In the rows, 128 means zero.
Known rows, with every way that one mark hangs from another
B[N[E Q V] T]: [102  93 147 106 112 116 135 126 127  91  97 142 122 123 139 103 162  87
 144 108 140  77  91 115 154 118 219 146 145 104 113  76  76 123 136  85
 113 125 140 139 137]
T[Q[N]]: [110 135 108 131 113 148 119 176 143 123 160 145 152 106 101 150 136  39
 158 126 120 161 129 164 135 107 154 123  98 124 149 155 150 141 143 173
 153 107 141 145 125]
E[N[S] U]: [115 122  93 155 125 143 117 105  96 165 161 170 133 111  85 158 157  82
 144 125 135  99 146 141  93 132 145  64 137 150  83 136 115 136 133 175
 114 172 139  94  98]
U[C E[N]]: [104 187 110  97 115 142  84 173  75 180 139 181 198 132  85 146 143 118
 104 122 127 122 121 153  59  93 104 108 113 129 133 149  93  80 147 167
  84 151 112  90 109]
M[Z[N[E P Q S]]]: [141 112 102 152 128 116 131 108 134  91 143 102 138 104 108 134 139 149
 111 113 137  97 113 120 152 144 134 130 141 104 114  88 144 134 143 116
 107 111 134 115 149]
P[N[Q S V] X Y]: [148 136 102 171 148 125 147 152 163 186 102 102 159 155 158  93  90 158
 106 107 124 170  97 124 162 135 128 111 155 101 136  88 127 165 123  23
 160  93 115 165 133]
F[N[C E Q] Y[P V]]: [163 153  98 134  93 123 125  67  93 145 131 177 190 143 160 134 131 196
  94 117 132 112 186 135 129 128  99 200 123 115 103 140  37 122 134 116
 119  97 143 207 156]
Q[N[E P[Y]]]: [120 116 153 120 139 117 131 125 124 108 133 128 132 119 111 110 120 127
 114 137 124 121 146 136 128 115 119 108 131 130 116 116  60 117 128  58
 126 102 120 137 134]
X[S[N]]: [100 153 143  95 113 169 118 121 112 176 169 127 142 117  81 135 143  40
 119 131 113  81 106 137 147  75 109 123 154 112 104 164 146 132 126 147
 148 128 118 172 129]
N[P Q V]: [117 100 158 149 150 114 132 174 125 111 127  89 134 125 147 117 106 137
 139 134 128 165 166 114 112 130 149 140  73 112 121 135 170 159 136 130
 142 167 136 102 142]
F[N[P S V] Y]: [139 137  99 164 156  97 128  93  72 144 163 100 184 137 123 112 118 143
  99 114 150 108 195 129 152 103 111 119 146 110  70 140  54 163 126  46
 135 159 130 203 149]
B[T[Q[N[C[U]]]]]: [115 131 126 107 112 153 124 149 136 121 129 154 116 117 110 133 158   4
 146 134 135 120 117 136 139 126 184 117 109 129 154 131 136 120 135 172
 133  96 137 155 122]
N[P Q S]: [133 125 152 149 143 116 129 118 137 103 148 114 108 117 124 127 122 101
 149 130 123 138 122 117 132 148 122 112 119 123  95 143 173 135 135 129
 131 173 147  98 130]
Q[N[C[U] E P[Y] S[X]]]: [149 136 161 118 137 108 144  98 150  88 103 136  64 128 137 121 112 171
 135 138 137 166 141 119 140 174  95  90 150 161 141 127  73 108 114  82
 119 126 131 142 127]
X[S[N[E[U[C]] Q]]]: [102 155 137 102 122 158 121 114  83 156 127 128 100 116  92 156 149  68
 137 130 114 106  97 131 119 101 101 128 133 127 120 159 112 141 136 175
 120 154 131 135 111]
V[N[C E[U] P[Y]]]: [133 120 133 112 149 104 135  87 104 136 124  95  97 144 124 127 124 157
 131 137 137  69 131 131 117 131 113 105 152 140 126  95 104  97 116 137
 116  80 124  91 114]
V[N[E]]: [116 132 115 109 131 121 122 116 137 139 162 112 140 126  99 141 140 104
 158 121 121  71  88 146 137  86 136 138 156 107 119 117 157 114 134 167
 117  88 127 146 123]
S[N[C[U] V]]: [137 127 145 107 130 146 127 166 133 138 126 125 116 124 147 124 122 125
 107 125 141 150 138 124 127 118 139 141 148 140 125 179 171 148 118 196
 133 129 121 120 124]
V[N[P[X[S]] Q]]: [102 121 121 134 133 128 130 128 145 147 144  81 119 132 104 118 115  86
 151 139 122 100 132 129 130 108 126 140 109 113 182 108 182 149 133 122
 150 100 118 174 138]
S[N[C E Q V]]: [134 120 145 114 118 133 137 155 136  93  98 126  92 120 175 136 124 172
 119 116 125 187 103 127 143 130 128 168 134 131 129 171 109 161 132 155
 119 140 131  70 124]
P[N[S] X]: [144 143  96 150 130 139 122 124 198 160 142 146 173 132 111 112 122  73
 103 121 115 101 127 131 156 116 115 103 189 101 111 106 178 125 125  71
 146  94 109 190 123]
T[B[N[C S[X] V]] Q]: [129 128  91 136 105 123 128 163 146  80 130 124 132 127 160 150 140 161
 182 112 136 159  62 149 163 140 174 131 131 162 144 104 171  94 122 152
 139 142 153  68 133]
X[S[N[C P]]]: [113 146 166  91 114 158 121 105 108 145 146 121 110 123 104 123 128  75
 100 144 116  83 139 126 144 100  91 117 157 128 114 160 124 119 115 119
 146 125 115 147 136]
S[N[C P V] X]: [109 123 141 107 105 129 143 181 177 105 116 111 133 126 159 112 115 186
  94 133 145 192 170 113 135 135  96 135 119 149 157 169 145 121 123 140
 134 153 104  63 133]
F[Y[P]]: [136 159 123 121 130 140 118 119 154 165 183 133 230 126 100 128 149  98
  93 129 137  54 194 135 127  97 110 141 144 108  65 131 147  99 144 153
 128  87 135 191 138]
X[S[N[P Q V]]]: [ 92 123 159 116 124 151 132 134  95 147 138  85 108 121 119 118 121  95
 132 133 119 132 124 119 139  99 120 133 113 121 123 159 137 165 126 113
 148 163 124 139 143]
P[N[Q] X[S]]: [118 155  92 139 123 158 122 125 174 180 123 133 154 132 101 122 124  36
 111 131 102 112 123 132 145 100 117 133 144  91 158  97 167 163 131  74
 170  86 108 233 134]
C[U[E]]: [127 160 124  99 152 141  98 140 127 172 154 145 164 137  80 148 158  57
 134 131 128  97 106 130  83 110 139 125 117 121 111 140 223 117 129 226
 114 135 116 168 105]
Z[N[C E[U] Q V]]: [158  88  95 129 153 109 139 120 131 116 107 125  97 125 131 141 127 164
 144 122 130 159 157 136 138 145 149 142 129 112 142 114 105 157 124 183
 125 141 150 105 115]
N[C E[U] P Q S V]: [163  87 184 157 158  90 147  88 104  58  77 105  24 133 184 143 111 216
 171 133 128 169 159 102 120 210 117 102 118 146  88 130 100 138 123 124
 102 208 166  34 111]
N[E P[Y] V]: [133 108 177 132 162  99 138 130 103 114 106  87 141 149 150 102 111 216
 102 135 120 111 124 105 120 128 116 120 120 112  84 106  88 108 119  51
 114 130 110 104 134]
V[N[C P]]: [126 126 138 108 130 117 122 124 133 134 158 104 123 131 116 120 111 108
 133 137 135  78 156 140 130 109 125 121 150 124 139 124 163 101 121 155
 138  83 128 121 137]
P[Y[V[N[E]]]]: [135 132 129 116 120 129 130 124  91 208 164 126 186 147 121 113 111 160
 132 116 129  89  79 136 130  93 131 140 135 101 121 107 118  84 117 132
 129  66 122 154 135]
X[S[N[C[U] E P Q]]]: [118 146 163  97 125 149 129  84 104 116 105 115  57 123 121 134 139  97
 123 144 113 115  99 111 132 124 102 142 139 140 135 155 125 149 118 136
 128 136 121 158 130]
Z[N[C E[U] P[X Y] Q]]: [164  97  92 136 160 106 144  95 153 114  84 126 105 142 123 113 125 177
  88 142 127 132 156 119 130 162 109 134 135 126 175  83  87 134 117 109
 128  96 113 122 112]

Rows
[126 114 100 135 137 113 125 130 148  85 112 122 154 132 137 115 147 159
 116 129 126  88  63 127 132 116 159 154 137 147 137  57 133 100 125  69
 123  99 114 107 135] | T[B[N[E P[X Y] Q]]]
[146 112 136 173 134 124 135 128 128 102  81 140  68 132 170 118 104 193
 122 138 134 189 162 104 104 183 138 115 105 158 167 136 119 170 121  89
 123 168 127 133 134] | E[N[C[U] P[X] Q S V]]
[110 128  92 135 130 110 142 103 151 129 145 102  86 123 112 165 145 127
 211 112 133 140  78 136 138 141 129 119 127 133 139 118 164 140 141 202
 112 152 151  96 103] | V[N[E[U] Q S[X]]]
[123 106 165  91 105 128 125 138 130 119 118 161 140 129 135  95 144  69
 112 118 151  46 153 127 158 119 205 117 177 108 108  89  85  85 121  97
 135  99 137 146 141] | B[N[C V] T]
[150  88 173 175 155  95 148 119 156  57  82  96  79 136 176 115 104 221
 149 132 111 174 127  92 138 182 112 135 107 117 118 121 134 148 133  45
 108 189 131 109 127] | N[E P[X] Q S V]
[102 149 141 100 114 160 126 106 111 144 137 124 105 115 101 145 149  70
 134 128 105 108  72 130 147  92 110 147 139 115 117 157 121 152 132 138
 133 138 123 158 126] | X[S[N[E Q]]]
[147 102 114 138 135 110 128 116 118  78 117 129  97 122 159 150 144 167
 180 113 136 115  80 139 141 146 178 127 155 157  97  86 131 110 121 142
 114 160 165  56 122] | T[B[N[C E[U] Q S V]]]
[117 143 100 153 111 143 121 128 117 141 150 168 129 109 113 147 140 102
 142 116 123 152 101 141 121 124 147 112 124 132 117 147 114 156 141 137
 125 158 141 116 126] | E[N[Q S]]
[105 121 120 134 118 137 122 167 137 103 151 128 141 108 108 135 130  59
 150 135 122 158 146 151 127 116 147 118  89 134 150 149 146 135 139 144
 148 114 135 131 131] | T[Q[N[P]]]
[108 150 114 110 111 133 104 132 103 133 121 161 144 134 122 136 142 140
 109 131 124 151 129 138  81 132 120 124  94 140 140 134  96 121 137 128
 106 148 115  65 122] | U[E[N[C P Q]]]
[115 119 106 163 109 139 130 144 113 161 115 157 169 134 135 102 115 166
  85 136 126 153 138 118  90 128 133 138  79 133 177 111  92 140 129  65
 134 109 100 139 141] | E[N[P[X Y[V]] Q]]
[154 130 123 155 143 101 137 124 116 105  70 133 124 164 171 117 100 214
  72 133 116 155 160 123 130 148  99 159 111 116 150 125  42 161 123  30
 143 120 100 153 139] | F[N[C E P[X Y] Q V]]
[105 155 144  94 123 159 117 107  82 163 140 132 116 119  81 151 151  68
 125 134 115  74 109 133 119  91  92 111 154 125 104 157 111 117 129 164
 116 146 122 144 109] | X[S[N[E[U[C]]]]]
[125  95 133 133 107 129 123 134 124 177 171 125 183 133 121 100 101 136
 144 133 131  90 152 124 115 103 136 149 109 106 154 115 189  87 118 142
 133  96 118 170 146] | Y[V[N[P[X]]]]
[148  95 165 117  80 131 133  73 119 158 158 147 132 141 153 127 115 215
 179 127 128  67 151 125 117 159 116 136 145 140  83 127 163  45 118 196
  97 117 161 101 139] | Y[P V[N[C E[U] S]]]
[163 184  67 135 151 114 119  74  95 129 116 157 141 135 124 159 153 104
  94 118 139 123 149 139 132 115 116 177 140 117 126 141  55 183 134 138
 129  98 131 246 128] | F[N[C[U] E Q] Y]
[108 111  92 160 127 121 142 182 128  91 139  77 130 123 154 134 118 178
 187 125 133 218  74 144 149 138 150 109  75 173 157 114 141 124 127 102
 137 155 143  51 140] | T[B Q[N[P[Y] S[X] V]]]
[ 83 136 103 116 103 137 140 177 188 111 134 114 144 111 126 122 141 123
 108 129 138 195 120 116 126 119 107 154  93 147 172 164 176 150 141 166
 134 152 103  75 127] | S[N[P Q] X]
[119 136 127 126 114 134 129 153 177 129 175 154 142 103  95 140 122  77
 163 121 133 162 156 151 154 125 122  92 138 127 125 151 130 121 139 136
 143 147 145 149 128] | Q[N[S[X]]]
[139 120 100 145 115 123 122 134 152  61 122 131 127 128 149 131 142 136
 147 130 127 114  75 140 151 146 158 128 143 167 148  90 172  84 118 108
 135 115 135  84 131] | T[B[N[C P[X] S]] Q]
[163 122 181 133 171  98 145 121 103  91  52  95  55 154 189 118 102 229
 117 140 130 173 122  94 107 178 127 146 100 139 141 114 105 148 113 108
 120 128 129 115 132] | N[C[U] E P[Y] Q V]
[129 144 124 106 109 152 125 162 151 127 134 148 125 112 138 137 133  88
 102 121 130 161 114 140 138 114 126 157 140 132 139 179 150 151 136 193
 141 114 128  85 123] | S[N[C Q]]
[132 146 121 129 148 126 116 138 113 124 114 155 121 117 105 176 153  92
 149 129 119 122 124 134  83 132 122 132 104 120 115 134 136 126 152 223
 101 153 146  95  92] | N[E[U[C]] Q]
[148 119 159 153 144 122 126 119 175 111 147 131 145 131 113 110 118 116
 108 143 118  90 160 111 134 147  95  97 147 116 100 128 182  99 126  80
 130 146 114 146 123] | N[P[X] S]
[170 145 108 134 112 145 129 134 154 219 116 166 206 161 149  88  88 154
  59 124 123 115 139 130 139 119 107 130 167  98 153  83 116  88 105  48
 162  23  97 196 139] | P[N[C] X Y[V]]
[161 120 194 124 161 104 124 113 104 109 111 104  76 149 159 117 102 190
 145 136 139 143 158 103 112 183 116  91 134 145  91 145 165 108 107 133
 108 190 140  97 125] | N[C[U[E]] P S V]
[103 154 111  95 109 135 133 160 177 109 102 125 103 127 142 129 142 145
 108 133 145 213 119 109 106 151  99 154  94 168 193 167 181 142 131 199
 121 154 103  73 118] | S[N[C[U[E]] P Q] X]
[131 134 115 143 125 140 122 157 108 139 103 158 102 123 150 144 122 140
 129 128 135 182 147 131  93 138 167 136  97 143 159 147 123 175 129 168
 134 141 137 138 133] | E[N[C[U] Q V]]
[121  89 147 130 132 118 134 112  93 133 136 135 131 119 114 113 119 137
 135 136 134 120 169 130 104 131 129 101 110 140 114 110  61 109 122  93
 118 120 131 123 126] | Q[N[E[U] P[Y[V]]]]
